What can hang from each mark
j_846: j_31 j_842
j_762: j_263 j_299
j_31: j_846
j_842: j_299 j_846
j_299: j_31 j_735 j_762
j_263: j_762
j_735: j_846

Every row comes from one small tree of marks. The marks that hang from a mark follow it in brackets, in the order of their numbers. Every link used is in the known rows. Which tree was each row made from?
Known rows
j_842[j_299[j_762]]: [-0.24 -1.79 -2.87  1.97  0.48 -1.10 -1.14  1.16  3.06 -3.81  1.65 -0.88
 -3.72  2.10 -1.58  4.07  4.29  2.16  0.97  4.94 -0.12]
j_762[j_299[j_31]]: [ 1.15 -3.53 -1.89  1.96 -0.39 -0.60 -0.92  6.74  2.20 -3.39 -0.52 -0.18
 -1.48  1.28 -0.27  1.68 -3.98  0.48  1.22  3.14 -0.35]
j_299[j_31]: [ 1.14 -4.32 -3.19  2.41 -4.45 -0.49 -1.48  6.44  1.76 -3.40  0.40  0.26
 -2.89  1.61 -2.78  2.33 -5.89  1.04  0.30 -1.61 -0.22]
j_762[j_263 j_299[j_31 j_735[j_846]]]: [ 0.82 -3.02 -2.78 -0.39  3.47  2.66  0.99  1.87  1.87 -2.36 -2.48  0.18
 -1.65 -0.36  1.25 -0.02 -2.88  0.49  0.46  1.99 -3.46]
j_263[j_762[j_299[j_31[j_846]]]]: [ 0.81  2.98 -3.35  0.37  0.35 -0.93  1.79  6.48 -1.04 -0.79 -1.10 -0.83
 -1.59 -0.81  2.16  2.47 -0.43 -0.04 -0.27  3.50 -0.46]
j_735[j_846[j_31]]: [ 3.86 -5.41 -3.78  2.24 -4.94 -0.88 -0.97  0.35  1.33 -4.00  3.22  1.49
  1.22  1.11 -3.32  2.28 -4.64 -2.13  0.89  1.13 -2.00]
j_263[j_762]: [ 1.63  0.63 -4.77  0.41 -4.90 -1.89  1.28  0.84  2.97 -2.48  1.80  0.45
 -2.52  0.76 -1.29  4.04  1.28 -0.45  0.70 -0.01 -0.31]
j_735[j_846[j_31 j_842[j_299]]]: [ 1.29 -3.72 -1.65  3.96  2.67 -1.19  0.19 -0.27  0.74 -0.78  3.31  1.06
  4.70  2.34 -2.64  2.35 -2.93 -3.28  0.49  5.20 -1.94]
j_846[j_842[j_299[j_762]]]: [-0.40 -0.50 -1.72  1.78  2.62 -1.59  0.39  1.53  2.11 -1.98  2.08 -0.72
  1.49  3.26 -1.75  3.97  3.82  1.18  1.10  3.72  0.02]
j_263[j_762[j_299[j_735[j_846]]]]: [ 2.14  0.33 -3.51 -1.57  0.54 -0.82  3.56 -3.63  2.75 -2.17  1.43  0.33
 -1.05  0.29 -0.80  2.90  1.60 -0.80  1.45  2.44 -1.50]
j_762[j_263 j_299[j_735]]: [-0.98 -1.38 -2.07 -1.18  1.93  1.50  0.19 -4.27  3.44 -2.37 -2.05 -1.27
 -2.05  0.35  1.80  1.09  0.24  1.18  1.55  1.64 -2.29]
j_299[j_735]: [ 0.00 -4.06 -2.80  0.35 -4.86 -0.44 -0.77 -4.12  2.12 -3.13  1.16 -0.73
 -2.82  1.84 -4.54  2.77 -4.17  1.82  1.33 -3.88 -0.07]
j_846[j_31 j_842]: [ 0.95 -2.65 -2.15  2.80 -3.51 -1.77  0.13  0.72  0.83 -1.51  2.71  1.64
  5.95  3.22 -2.33  3.70 -4.82 -1.71  1.36 -0.53 -0.91]
j_735[j_846]: [ 4.74 -6.04 -3.59  0.73 -4.67 -0.35 -0.50  0.34  1.75 -4.20  3.08 -0.89
 -2.22  0.49 -4.77  1.58 -3.09 -1.24  0.25 -1.41 -0.94]
j_299[j_31 j_735[j_846] j_762[j_263]]: [ 0.99 -1.31 -5.03 -1.42  0.67  2.84  0.71  3.31  1.87 -3.85 -1.54  1.51
 -2.13  0.53  0.28  2.54  0.48  2.94  0.23 -1.60 -2.98]
j_299[j_31[j_846] j_735 j_762]: [-0.87 -0.04 -3.88 -0.53 -3.03  0.61 -0.33  2.89 -2.21 -3.16 -1.03 -0.66
 -2.64  1.35 -2.29  3.37 -2.57  4.59  0.20 -4.00 -0.07]
j_842[j_299[j_762] j_846]: [ 1.10  0.34 -2.39 -1.46  1.83  0.09 -2.08  1.26  1.69 -2.90  0.43 -4.56
 -4.46  1.78 -1.85  3.63  4.86  2.15  0.05  4.06 -0.43]
j_762[j_263 j_299]: [ 1.11 -2.14 -2.02 -0.34  1.06  0.72 -0.70  0.35  3.73 -2.76 -1.35 -1.73
 -2.00 -0.26  2.41  0.45  1.31 -0.28  1.11  4.30 -2.21]
j_762[j_299[j_735]]: [-0.05 -3.21 -1.46 -0.09 -1.00 -0.70  0.07 -4.06  2.66 -3.01  0.44 -1.26
 -1.82  1.66 -2.13  2.10 -2.41  1.34  2.31  0.65 -0.36]
j_846[j_31]: [ 1.23 -3.92 -3.09  2.69 -5.72 -1.61 -1.64  0.41  1.78 -3.49  2.31  1.49
  0.62  2.12 -2.06  3.39 -4.61 -0.73  1.28  1.01 -0.91]
j_31[j_846]: [ 2.41 -3.06 -3.39  0.72 -5.70 -0.63 -1.72  0.03 -1.13 -2.60  1.21 -3.23
 -2.92  0.10 -3.74  1.52 -3.42  0.38 -0.29 -2.71  0.14]
j_762[j_263 j_299[j_31[j_846] j_735]]: [-1.48  0.00 -2.54 -0.79  2.79  2.72 -0.02  1.20 -1.34 -0.65 -4.17 -2.12
 -2.57 -0.89  2.68 -0.04 -3.14  2.01 -0.15  0.62 -2.45]

Which tree is each row?
[ 1.87 -1.47 -4.90 -2.56 -0.66  2.26  0.81 -2.37  2.76 -4.10 -0.01  0.13
 -2.18  0.25 -0.87  2.66  3.49  2.29  0.67 -1.66 -2.87] -> j_299[j_735[j_846] j_762[j_263]]
[-2.02  1.41 -2.67 -1.00  2.65  0.26 -1.23 -3.43  0.80 -1.98 -0.05 -1.58
 -1.07  2.85 -1.09  4.99  1.86  2.59  1.15  4.16 -1.24] -> j_842[j_299[j_735 j_762] j_846[j_31]]
[-2.42  1.57 -1.65  0.43  3.19 -0.36  0.88 -3.65 -1.90 -0.32  0.65 -2.57
  0.87  2.68 -2.55  3.48  2.25  2.93  0.46 -0.05 -0.07] -> j_31[j_846[j_842[j_299[j_735 j_762]]]]
[-0.95  1.31 -2.99 -0.30 -1.11  0.36  1.25  3.15 -3.08 -1.10 -0.69 -0.56
  2.54  2.66 -2.60  3.69 -2.84  3.37  0.39 -5.40  0.06] -> j_299[j_31[j_846[j_842]] j_735 j_762]
[ 0.47 -4.98 -2.55  1.62  1.32  0.01 -0.40 -4.88  1.66 -2.38  1.88 -1.26
 -3.98  1.15 -4.50  1.72 -2.34  0.33  0.36  1.36 -1.34] -> j_842[j_299[j_735[j_846]]]
[ 2.87 -3.16 -4.09 -1.42 -3.38  0.38  0.42 -2.36  1.76 -5.17  2.31  0.15
 -1.81  1.86 -4.59  3.57  0.63  2.42  1.52 -2.75 -0.73] -> j_299[j_735[j_846] j_762]
[ 0.46  4.15 -2.50  0.34  2.32 -1.06  3.54  6.80 -1.67  1.05 -0.97 -0.34
  3.28  0.55  1.68  2.77 -0.52 -1.16  0.05  2.39 -0.39] -> j_263[j_762[j_299[j_31[j_846[j_842]]]]]
[ 0.94 -2.32 -2.73 -0.34  2.55  1.66  0.68 -4.20  2.21 -2.36 -0.73  1.15
  1.95  0.10  1.99  0.96 -1.61 -1.30  1.62  4.58 -3.94] -> j_762[j_263 j_299[j_735[j_846[j_31]]]]
[-1.07 -2.62 -2.34  3.58  0.78 -0.21 -2.40  4.77 -1.70 -0.96 -0.40 -2.61
 -4.77  0.37 -1.62  1.19 -4.40  1.11 -1.33  2.84 -0.27] -> j_842[j_299[j_31[j_846]]]
[-0.54  1.98 -3.08 -0.93  0.00 -1.29  2.85 -3.53  3.27 -1.78  0.33  0.39
 -1.61  1.11  0.29  3.73  1.71  0.87  2.05  2.35 -0.60] -> j_263[j_762[j_299[j_735]]]
[-1.45 -2.12 -1.20  4.67  1.77 -1.98 -0.35 -0.28  1.09 -0.38  2.21  1.08
  4.11  3.37 -1.34  3.32 -2.56 -1.71  1.14  4.79 -1.11] -> j_846[j_31 j_842[j_299]]
[ 0.95 -0.83 -0.92  1.48  1.47 -0.33  0.57  6.26 -2.37 -0.25 -0.87 -2.05
  3.32  1.02 -0.52  0.74 -4.88 -0.70  0.27  0.71 -0.12] -> j_762[j_299[j_31[j_846[j_842]]]]
[-1.19  3.48 -3.39 -0.63  0.98 -0.28  2.36  1.48 -1.37 -0.32 -2.02 -0.62
 -2.11 -0.12  1.08  2.84 -1.56  1.43  0.33  1.06 -0.63] -> j_263[j_762[j_299[j_31[j_846] j_735]]]
[-3.33 -2.04 -2.29  2.50  1.50  0.37 -1.60  0.13 -2.18 -0.47 -1.33 -2.39
 -5.13  0.72 -2.38  1.73 -5.45  2.69 -0.60  0.14 -0.48] -> j_842[j_299[j_31[j_846] j_735]]
[-1.28 -0.45 -0.59  0.64  2.30  0.24  1.41  1.70 -2.94  0.29 -1.68 -1.77
  3.01  1.68 -1.47  1.40 -6.12  0.92  0.81 -1.77 -0.23] -> j_762[j_299[j_31[j_846[j_842]] j_735]]
[ 0.48 -0.57 -2.71  0.29  2.05  1.82 -0.96  5.63 -0.83 -1.34 -3.42 -2.53
 -2.29 -1.50  3.30 -0.44 -1.96  0.51 -0.59  2.96 -2.09] -> j_762[j_263 j_299[j_31[j_846]]]
[ 1.20  0.66 -3.85 -0.40  1.76 -0.11  3.54  2.53  2.07 -1.91 -0.25  1.73
 -1.24  0.37  0.22  2.91 -1.31  0.06  1.02  2.52 -1.79] -> j_263[j_762[j_299[j_31 j_735[j_846]]]]
[-2.50 -0.94 -1.25  1.69  2.21 -0.42  0.34 -5.33 -2.48  1.03  0.53 -3.46
  0.25  1.92 -3.61  1.92 -2.69  0.98 -0.19 -1.44 -0.24] -> j_31[j_846[j_842[j_299[j_735]]]]
[-1.36 -0.44 -2.17  3.00  3.77 -0.94  0.31  7.59  1.62 -1.58  0.48  0.76
  1.37  3.48 -0.65  4.04  1.09  1.98  0.58  3.60 -0.26] -> j_846[j_842[j_299[j_31 j_762]]]
[ 1.21 -0.68 -5.14 -1.26 -0.68  1.80  0.74 -2.61  1.95 -3.72  0.32  2.66
  1.20  0.98  0.73  3.38  1.76  1.02  1.48  0.86 -3.66] -> j_299[j_735[j_846[j_31]] j_762[j_263]]
[ 1.99 -2.49 -4.27 -0.26 -3.27 -0.30  0.45 -2.44  1.25 -4.78  2.68  2.68
  1.78  1.98 -2.92  4.39 -0.80  1.07  1.89 -0.09 -1.72] -> j_299[j_735[j_846[j_31]] j_762]
[ 0.30 -1.96 -2.24  0.76  2.32  1.43 -0.89  6.59  3.04 -2.38 -2.80 -0.25
 -1.84 -0.07  3.32  0.57 -1.72  0.43  0.72  4.26 -2.35] -> j_762[j_263 j_299[j_31]]
[ 1.57 -3.63 -2.55  1.52 -2.18 -0.50  1.41 -3.71  0.00 -1.43  2.84  2.14
  6.25  2.81 -4.33  3.03 -6.01 -1.73  1.43 -2.60 -1.68] -> j_299[j_735[j_846[j_31 j_842]]]
[ 2.01 -2.88 -2.66 -1.86  2.56  2.12  1.00 -4.11  2.89 -2.50 -1.09 -1.37
 -1.66 -0.64  0.36  0.24  0.24 -0.41  1.00  2.05 -3.43] -> j_762[j_263 j_299[j_735[j_846]]]
[-1.89  0.87 -2.73 -1.21  3.65  1.23 -1.21  2.66  0.58 -1.97 -1.96 -2.75
 -4.62  2.56 -1.65  3.97  0.71  4.56 -0.28  1.52 -0.76] -> j_842[j_299[j_31 j_735 j_762] j_846]
[ 1.81 -5.34 -3.61  0.86 -2.90  0.50 -0.15  1.84  0.73 -3.29  0.61  0.68
 -2.43  1.05 -4.67  1.78 -7.36  0.98  0.31 -3.71 -1.58] -> j_299[j_31 j_735[j_846]]
[-1.38  1.98 -3.21  0.14  1.03 -0.80  2.97  2.49  2.35 -1.59 -1.19  1.63
 -1.67  1.22  1.26  3.59 -1.17  1.52  1.58  2.02 -0.67] -> j_263[j_762[j_299[j_31 j_735]]]
